Each row was made from one path, in order. Every step used is in the known rows, and no mark comes twice. Write each row's path.
Known rows
kudi -> disas -> goka -> vigid -> radup: [ -5   9 -13  -8 -25 -23  25  19  -8  -1 -11  -9  24 -14   5   3 -53  31
  -2   6 -34 -15   1 -18   3  -7  -6  38 -27  29  17]
kudi -> fona -> voni -> keru: [ -2 -18  -9   5 -18   3  12 -13  -1 -10  -8 -47  23   2  -1 -19 -23  11
  16 -17  13  18  -9  -2   0  25  11  -6  -1  12   4]
veve -> vigid -> goka: [  3  33   6 -16   0  37 -12  20  16  25 -22   2   6  -9  -7   2  -4 -28
  -2  13  -5  -2 -14   5   4  24  26  18  -7  22  15]
disas -> kudi: [ 11   8   8  -6   7 -20  20 -31  10   0 -12   5  -2   6  10  -2   2 -14
   2  -7   2  -2   9  -6  -1  -2  -8  -5 -10   0   1]
keru -> voni -> fona -> kudi -> disas -> numuk -> bodu: [ -6  -8  -8  -8   6 -28   5 -24   1  19 -32   1 -20  21 -23   9   2  41
  62 -39  19  35 -23 -23 -20 -36 -14  22  19  39   4]
goka -> vigid -> reved -> fona -> kudi -> disas: [-35   3 -11  10   2  -2  -5   8 -22   6 -11  24 -21  -4  -6   7 -46  24
  37  -8  28  13 -35 -17  29 -15  -6  23 -28  38   2]
bodu -> numuk -> disas -> kudi: [ -7  -7   8 -13  -2 -20  20 -33  46  34   3  32  -8  22  17  20 -11 -11
   9 -31  19   6  28   7   7  -5 -25  -3 -15  32 -10]
keru -> voni -> fona -> kudi -> disas -> goka -> vigid -> veve: [ -5 -21 -11   2   5 -47  -9  16   8  11 -43   4   4   0 -22 -15 -57  41
   9   6 -12  -4  -8 -37  -6 -32   5  62 -44  53  27]
voni -> fona -> kudi -> disas -> goka -> vigid -> radup: [-30   6   3  -3 -14 -27   8  21 -10  10 -23  -3  16 -18  11 -10 -55  44
  24  -7 -24  -5 -32 -47  -1 -35 -10  56 -43  38  29]
veve -> vigid -> reved: [  3  26   6 -17  -8  29  -6  15  21  10 -20  -2   5  -4 -13   6  -5 -30
   9   1   7  -8 -15   3  -3  13 -15  -2  -2  41  12]
goka -> disas -> numuk -> bodu: [-15  -2  -6  -5  24   1  27  -3   7  11 -29   4  -2 -19   0  14 -13  12
  36 -24  -6  16 -23 -26 -16   6   5  -7  28  20  -1]
radup -> vigid -> reved: [  9  30   3  -5   7   6 -23  10  26   2  -7  -2  -2   7  12  -2  -7  -2
  22   8   2 -33   2   4   0  -6 -22  -8  -1  -5   8]
kudi -> disas -> goka -> vigid -> reved -> fona -> voni: [-33 -11 -21   4   6 -24  14  25  -9  13 -14 -16  -6   3 -11   9 -66  11
  26  -1  10   4 -27 -52  25  -5   5  17 -23  69   8]
keru -> voni -> fona -> kudi: [ -3  -4  -2   6  19 -20 -29  -1   8  20 -26   0  -6  17 -12 -10   4  16
  37  -3  14   4 -12 -36 -11 -19 -10  30 -19  23  11]
voni -> keru: [ -7 -11   1   3 -13 -23   6 -16   6   5  -5 -10  15  14   7 -13 -17  -2
  18 -13   1 -12   5  34 -13   5  -3  -1  -7  10 -12]
fona -> voni -> keru: [-16 -14   5   8 -13  -3   4  -2   9   6  -8 -24   8   9   6  -9 -11   5
  29 -15   5   8 -16   0   5  -1   1   0  -9  27  -9]
keru -> voni -> fona -> kudi -> disas -> goka: [ -5 -19  -7 -13   3 -32 -18   2   6  16 -28 -15   0  21 -22 -14 -26  26
  25   6   5   6   3 -32  -6 -40 -21  43 -16  54  16]
reved -> vigid: [  0  10  -4   6   6 -10  27   3  -9  19   8   8  -6  -3  -4   2 -16  12
  -8   3  22  14 -12  -5   7  20  -3  -7  -5  31   1]
disas -> goka -> vigid: [ -6 -15  -5  -3  19 -36  22  31 -12   1  -4  -7  10  -8   6   4 -30   0
   0  18 -18  -7  -6 -27  -1   3   3   6 -17  26  22]
voni -> fona: [-14  -7   4  -1   8 -25  -2  -5  -3   8  -5  -8  -1   6   6 -12 -12   3
  14  -6  -3  -7  -9 -11 -23 -10  11   8 -11   1  11]
numuk -> disas -> kudi -> fona -> voni: [ 12  -7   5 -19   8   8  14 -26   8  -6   9   2  10  11   4  -4 -11  12
  15  -8  26  37  14 -26   8  34 -14 -14  -5  19   5]
radup -> vigid: [ 14  17  10   4  18   6 -16  14   6  -7  12  -1  -6  13   9  -3   1  18
   8  27  -1 -13  -3   2   7   1 -19 -14   3 -21   9]
voni -> fona -> kudi -> disas -> goka -> vigid -> veve: [-27 -20   7   3  -2 -33   0  18  -1   0 -28  10   0 -24  -3 -19 -64  35
   1  -4 -20   0 -28 -37  -3 -39  12  51 -40  35  30]
numuk -> bodu: [  2  13   8   0   9   1   2   7  -3   2   2  11  -1   3   3  13  15  14
  19 -11  18   8  -6   6  -8  16   9 -17  27  13 -13]
vigid -> lovul: [ -9   1  -6  11  -4  14  -2  -6   7  -9 -19  12   4  -4 -17  -2 -12 -15
   0  -6 -10 -16   4  -7  -2   0  -4  22 -18  -1  -2]
radup -> vigid -> reved -> fona: [ -5  33  -9  11  30  -6 -27   7  14  16   2  12  -8  27   2   0 -26  -2
  26   9  23 -42 -10  -5   1  12 -17 -14   1  -7  -8]
keru -> voni -> fona -> kudi -> disas -> goka -> vigid -> lovul: [-18 -26 -17   4   8 -36  -3  11  -8   1 -46   1   0   6 -31 -10 -54  22
  35  14  -9  -3  -5 -49  -5 -30 -14  70 -55  60  30]
disas -> numuk: [ -5  -9 -15  -5   6 -17  29 -20   6  10  -9  -2  -5   3  -4   9  -2 -10
   6 -28 -12   6 -14 -15 -11 -17  -9  -4  15  -7   6]

Write each row's path
[  2 -14   7 -17  -6 -12  20 -40  13  -2   3  -8  24  24  12 -18 -28   9
  32 -18  27  23  19   7  -5  37 -16 -14 -13  29  -6]  numuk -> disas -> kudi -> fona -> voni -> keru
[ -4 -18 -16 -11 -19 -10  32 -28  -2  -3  -7 -11 -15   1 -15   9 -18  11
   5 -26 -13  21  -5   5   1 -33 -13   9  12   3   6]  kudi -> disas -> numuk
[  7  -8  -7   2  -6  26   4   3  -8 -16  -3 -38   8 -14  -8  -6  -7  16
   0  -5  11  32 -13 -33  12  21  13  -4   6   1  15]  kudi -> fona -> voni
[-14 -15 -15  -5  17  -1  24  -8  12   8 -31  -7  -3 -21  -2   1 -28  -3
  17 -16 -25   7 -17 -31  -8 -10  -2  11   1   7   9]  goka -> disas -> numuk
[ 16  -3  -6 -11  16   6  24 -28   3 -18 -36 -23  15 -26   8 -21 -35   2
  -1   5  -3   8  12 -21  -2  30   8   5 -15  -1  21]  goka -> disas -> kudi -> fona
[  7 -13  -3 -20  -8 -11  29 -41  34  16   0   8   9  15  14  11 -22  -4
  -3 -32  26  16  35  10  -1  17 -15  -7  -6  15   2]  bodu -> numuk -> disas -> kudi -> fona
[-31 -26   6  -5   6 -35   9  24 -23   1 -11  -6  -7 -11   4  -8 -48  35
  25  11  -9  20 -31 -40   5 -42  -3  36 -34  43  33]  voni -> fona -> kudi -> disas -> goka -> vigid
[ -8  26   6 -13  12  52 -15  31  19  24 -44  -3   6 -33  -5  -6 -30 -17
   7  25 -15   1 -17 -16   6  31  33  31 -19  34  18]  veve -> vigid -> goka -> disas
[-19  19 -19   8  13 -11 -10  -5  10  22 -11  11   1  19  -5   1 -28 -20
  16 -17  24 -28  -9  -7  -7  10   3  -1  -1  16 -17]  vigid -> reved -> fona
[ -3 -15  -7 -16 -14 -12   9   3  -2  -5  -1 -18   6   2 -10  -2 -31   8
 -11   8 -10  -2  15   0   2 -21 -10  13   2  31   6]  kudi -> disas -> goka
[ -1 -17   0 -13  -7   8  24 -29  37  18  -1  -6   2   7  12  14 -16   4
   8 -36  31  37  14 -26  20  14 -12  -6  -9  33   3]  bodu -> numuk -> disas -> kudi -> fona -> voni
[ -3   6  -7  -5  14 -14  29 -13   5  12  -8   7  -6   5  -3  22  13   3
  28 -37   6  15 -21 -10 -19   0   1 -22  40   6  -6]  disas -> numuk -> bodu
[ -6   5 -15  -2  -5 -43  -4  17  -2  19 -38  -9  18   5  -8  -8 -50  50
  34   2 -17  -9 -11 -51  -8 -27 -17  69 -45  53  27]  keru -> voni -> fona -> kudi -> disas -> goka -> vigid -> radup
[  7  39   1  -4  13  12 -30  16  20  17  -8   0  -1   4  14  -5  -6   2
  14  21  -6 -26   6   5   7   3  17   8  -7 -25   9]  radup -> vigid -> goka
[  4  29 -12  -6  16  21  33 -12  10  24 -49 -27   7 -45   9 -20 -53   8
   5  -4  18  32 -15 -55  21  50  44  23 -31  43  22]  reved -> vigid -> goka -> disas -> kudi -> fona -> voni
[-25 -13  13  -2 -13   2 -14  -7 -12  -2  -8  -2 -19  -5  -1 -14 -15  34
  25 -11   9  26 -26 -13   5 -44  -7  30 -15  15  12]  voni -> fona -> kudi -> disas
[-29  12  -2  11   1  15  -7   9  21  31 -15  -9   9  29 -18  -4 -36 -25
  37 -13  32  -8 -44  -7   1  32  -9  -6  -6  66 -14]  veve -> vigid -> reved -> fona -> voni -> keru
[-33 -19  -6  15  23 -22   9  23 -33   5   4  18 -10   5 -11   3 -54  28
  13  17  14  16 -33 -40  29 -10  -7  21 -20  41   9]  reved -> fona -> kudi -> disas -> goka -> vigid
[ 27   4  -5 -12   3 -12  28 -38  -1 -17 -14 -19  13  -3   5 -14  -9  -8
 -12  -7   9  10  16  -4  -5  24   1  -8  -3 -15  13]  disas -> kudi -> fona
[ 11  20 -14 -20  11  12  11 -26  18   7 -56 -23  21 -37  15 -25 -44 -13
   3  -2  -8  -2  21 -15  -3  34  43  28 -25  -3  18]  vigid -> goka -> disas -> kudi -> fona
[ -6   7  -8 -10  -2   9  16 -29  28  12 -63 -46  28 -26  21 -35 -57  -8
  31 -21  -3   6   5 -16   3  32  44  28 -33  21  11]  vigid -> goka -> disas -> kudi -> fona -> voni -> keru
[-21 -23  -5  -2   4 -33  13  24  47  35  -6  37  15   1   8  18 -60   5
 -18 -17 -12 -20  14 -11  -3  -3   3  21 -27  50   5]  bodu -> numuk -> disas -> goka -> vigid -> veve
[-17  -6  -6 -28  12 -34   3  30  15  21   2  26  22   9  10  12 -46  -9
  31   5  -1 -21  19 -14 -10   8 -19   3 -22  60   9]  numuk -> disas -> goka -> vigid -> reved
[-25 -32  -3 -11  10 -39  21  28  22  35   9  20   6  11  13  28 -44   3
   7  -4   0  -1  13 -16   5  -2 -13   6 -22  59   8]  bodu -> numuk -> disas -> goka -> vigid
[-21  23  -1   8  17  36 -12  22  14  25 -12  -1  -8  14 -25   8 -18 -23
  20  -3  31   6 -51 -41  16  29  -6  -4   0  55  -1]  veve -> vigid -> reved -> fona -> voni
[ 10  -9  -2  -2 -12 -15  32 -42   9 -10 -20 -42  22   7  11 -21 -22  -2
  17 -25  15  19   1  -6  -1  24   2  -9 -11  12   5]  disas -> kudi -> fona -> voni -> keru
